What can hang from each mark:
j992: j483
j222: j865
j316: j120 j834
j120: j222 j316 j483 j732
j483: j120 j839 j992
j732: j120
j834: j316
j839: j483

Each row was made from one small tree. The marks that hang from a mark follow it in brackets, in the order of their numbers. Every link used is in the known rows. Write each row's tree.
Known rows:
j732{j120}: [ 1.95 -0.44  0.41  0.60 -0.76  0.42 -3.09  2.06 -2.49  0.74 -0.77 -1.36
 -0.86  0.59 -2.42  2.80  1.35 -0.24  0.49]
j732{j120{j222{j865} j316{j834} j483{j839}}}: [ 0.70  0.97 -0.73 -1.89  3.93 -0.11 -2.42 -1.78 -2.85  0.12 -0.82 -5.73
  2.11  6.75  2.66 -0.73 -0.35  0.47  0.30]
j834{j316{j120{j732}}}: [ 0.74 -0.40 -0.28  1.32  0.80  0.73  1.08  1.33 -2.35  1.12  0.67  2.90
 -1.06 -4.43  0.78  1.97  1.19 -0.93 -0.71]
j732{j120{j222{j865}}}: [ 3.26  0.18  1.51 -1.10  0.63  0.85 -2.68  3.28 -1.47  1.58 -1.36 -1.78
  1.66  2.23  1.85  2.23  1.15  2.27 -0.54]
j839{j483{j120{j222 j316{j834} j732} j992}}: [-2.51  1.08 -1.31  0.45 -3.09 -0.86  0.83 -0.66  0.28 -1.17  2.35 -3.10
 -0.40 -0.47  0.68 -2.36  0.51  5.33 -0.16]
j316{j120 j834}: [ 1.40 -0.91  0.13  0.93  1.74  2.45  2.57  0.46 -7.34 -0.54 -2.78  1.01
 -2.12  4.29  0.55  1.80 -0.83 -0.16 -0.24]
j732{j120{j316}}: [ 0.55  0.99 -0.80  0.13 -1.06 -0.31 -2.60  0.33 -1.75  0.93  0.73 -2.25
 -0.78  3.60 -1.54  1.05  2.45  1.24  1.54]
j316{j120{j222 j483{j839 j992} j732} j834}: [-1.96 -0.67  0.68 -0.51  1.96  0.84  2.29 -0.12 -0.48 -2.28 -0.85  0.75
 -0.15 -2.50 -1.28 -0.12 -2.38 -2.36  0.48]
j483{j120{j316 j732} j839 j992}: [-0.72 -1.24 -0.11 -0.71 -3.92 -1.72 -1.14 -0.45  0.66  1.44  1.84  3.42
 -3.48 -5.71 -2.25 -1.29  1.15 -3.53 -0.59]
j834{j316{j120{j222{j865}}}}: [ 2.28  1.11  0.78 -1.66  2.44  1.56  2.48  2.00 -4.09  1.82 -0.63  1.66
 -0.03  4.65  6.20  1.84  0.01  2.27 -1.95]
j992{j483{j120{j222{j865} j732} j839}}: [ 4.24 -3.23  1.17  0.57 -1.47 -0.23 -3.09  0.78  3.61  3.49 -4.01  2.31
  3.12 -2.88  0.92  0.92 -0.70 -2.75 -1.90]
j316{j120{j483{j992}} j834}: [-2.84 -1.08 -0.53 -0.22  1.45  0.86  3.54 -0.92 -7.41 -1.68  1.32  1.71
 -1.39  4.34 -0.23 -0.30 -1.55  2.85  1.18]
j120{j483{j839 j992} j732}: [-0.84 -2.06  1.62  0.80  1.00 -1.04 -1.05  0.84  2.76 -0.38  2.56  4.77
  0.65 -8.35 -5.03  0.19  0.29 -3.12  1.24]
j316{j120{j222 j483{j839} j732} j834}: [ 0.41 -0.31  0.07  0.96  3.44  1.66  1.41 -0.48  0.52 -2.09 -3.36  0.41
  1.08 -3.16 -0.95  1.24 -2.31 -3.92  0.16]
j732{j120{j222 j316{j834} j483{j839}}}: [-0.66  2.19 -1.34 -0.53  2.77  0.10 -1.86 -2.05  0.16 -1.87 -1.41 -7.25
  0.41  7.02 -0.55  0.13 -0.84 -1.49  1.20]
j732{j120{j222 j316{j834} j483{j992}}}: [-3.92  2.44 -1.38 -0.76  0.84 -0.44  0.51 -1.11 -0.86 -2.31  2.79 -7.21
  0.36  8.91  0.53 -1.47  0.22  5.04  2.22]
j839{j483{j120{j222{j865}} j992}}: [ 0.44 -0.50  0.95 -2.29 -3.29 -0.70 -0.59  1.68 -3.02  1.41  1.62  2.31
 -0.03  0.15  2.14 -0.34 -0.25  6.09 -1.75]
j483{j120{j222{j865} j316 j732} j839 j992}: [ 0.57 -0.61  1.02 -2.40 -2.59 -1.29 -0.64  0.70  1.68  2.28  1.19  3.02
 -0.87 -3.91  2.12 -1.77  0.92 -1.08 -1.62]

Write each row's tree:
[-2.24  2.21 -0.81 -1.44 -4.52 -1.33  0.53 -0.35  0.85 -0.18  2.49 -0.27
 -1.61  3.40  0.10 -1.18  0.44  5.57  0.16] -> j839{j483{j120{j222 j316} j992}}
[-0.33 -1.60  1.73 -2.44  1.32 -0.28  0.66  1.11 -0.39  0.71  0.52  6.10
  1.86 -6.10  0.32 -0.25 -1.14 -0.78  0.13] -> j316{j120{j222{j865} j483{j839 j992} j732}}
[-2.41 -0.87 -0.07  0.93  2.55 -0.95  0.63 -1.81  0.35 -1.17  3.17  0.04
  0.31 -2.04 -2.49 -2.25  0.54 -1.43  1.71] -> j120{j316{j834} j483{j839 j992} j732}
[-0.32  1.19 -0.61  0.82  3.15  2.24  3.62 -0.41 -2.13 -2.51 -2.39 -0.67
  0.78  5.53  1.32  1.36 -2.21  1.69  0.70] -> j316{j120{j222 j483} j834}
[ 0.73 -1.85  1.25 -1.53 -3.41 -0.47 -0.85  0.66 -2.74  0.99 -0.45  3.70
 -5.04 -1.43 -2.24  0.87 -0.85 -4.25 -1.91] -> j483{j120 j839 j992}
[-0.09 -0.49 -0.66  2.39  4.00 -0.21 -0.33 -2.17  1.25 -1.07  0.68 -0.29
  1.53 -2.48 -2.21 -0.96  0.51 -2.81  1.44] -> j120{j316{j834} j483{j839} j732}
[ 1.32 -0.76 -1.09  2.13 -1.06  0.07 -0.89 -2.18  4.23  0.77 -3.97 -3.92
  1.04  3.86  0.22 -0.65 -0.89 -2.96 -0.55] -> j992{j483{j120{j222 j316{j834} j732} j839}}
[ 0.58  1.36 -1.27  2.16 -1.09  0.81  1.49 -0.29  2.43 -0.90 -1.03 -2.83
 -0.21  0.52  2.14 -0.65  0.77  0.64 -0.84] -> j483{j120{j222 j316{j834} j732}}
[ 1.70 -0.50 -0.61  1.41 -2.84 -0.86 -1.99 -1.25  7.60  1.84 -3.09 -0.25
  1.44  0.49 -1.25  0.05  0.00 -3.44  0.05] -> j992{j483{j120{j222 j316 j732} j839}}
[-2.63  0.71  0.26 -1.40  1.47 -0.46  1.69  0.22  1.75 -0.75  1.90  2.09
 -0.65 -3.78 -0.04  0.50 -1.21 -2.61 -0.26] -> j834{j316{j120{j222 j483{j839 j992} j732}}}
[ 1.12  2.66  0.31  1.59  2.80  1.95  3.02  0.45  1.45 -1.55 -1.13 -3.79
  0.14  8.56  1.89  0.35  0.63  1.92  0.77] -> j120{j222 j316{j834}}
[ 0.32  1.67  0.32  1.40  2.45 -0.46 -0.30 -0.42  8.63 -0.99  0.31  1.30
  2.94 -4.02 -2.47  0.12  0.67 -2.87  1.84] -> j120{j222 j316 j483{j839} j732}
[-1.05 -2.02 -0.07  0.70 -5.05 -1.57 -1.98  1.12 -1.30  0.73  2.90  3.64
 -0.83 -8.75 -3.05 -0.21  0.97  3.03 -0.52] -> j839{j483{j120{j732} j992}}
[-1.03  0.11 -0.23 -1.48 -3.84 -1.94 -0.87  0.57  0.50  1.82  3.86  2.17
  1.56 -4.11  2.34 -2.45  1.72  6.84 -0.49] -> j839{j483{j120{j222{j865} j316 j732} j992}}
[ 1.34  0.73 -0.55  0.99 -0.52  0.68  0.02 -0.88  2.41 -0.54 -2.73 -2.70
 -1.57 -1.05  0.91 -0.41 -0.27 -4.31 -1.57] -> j483{j120{j222 j316{j834} j732} j839}
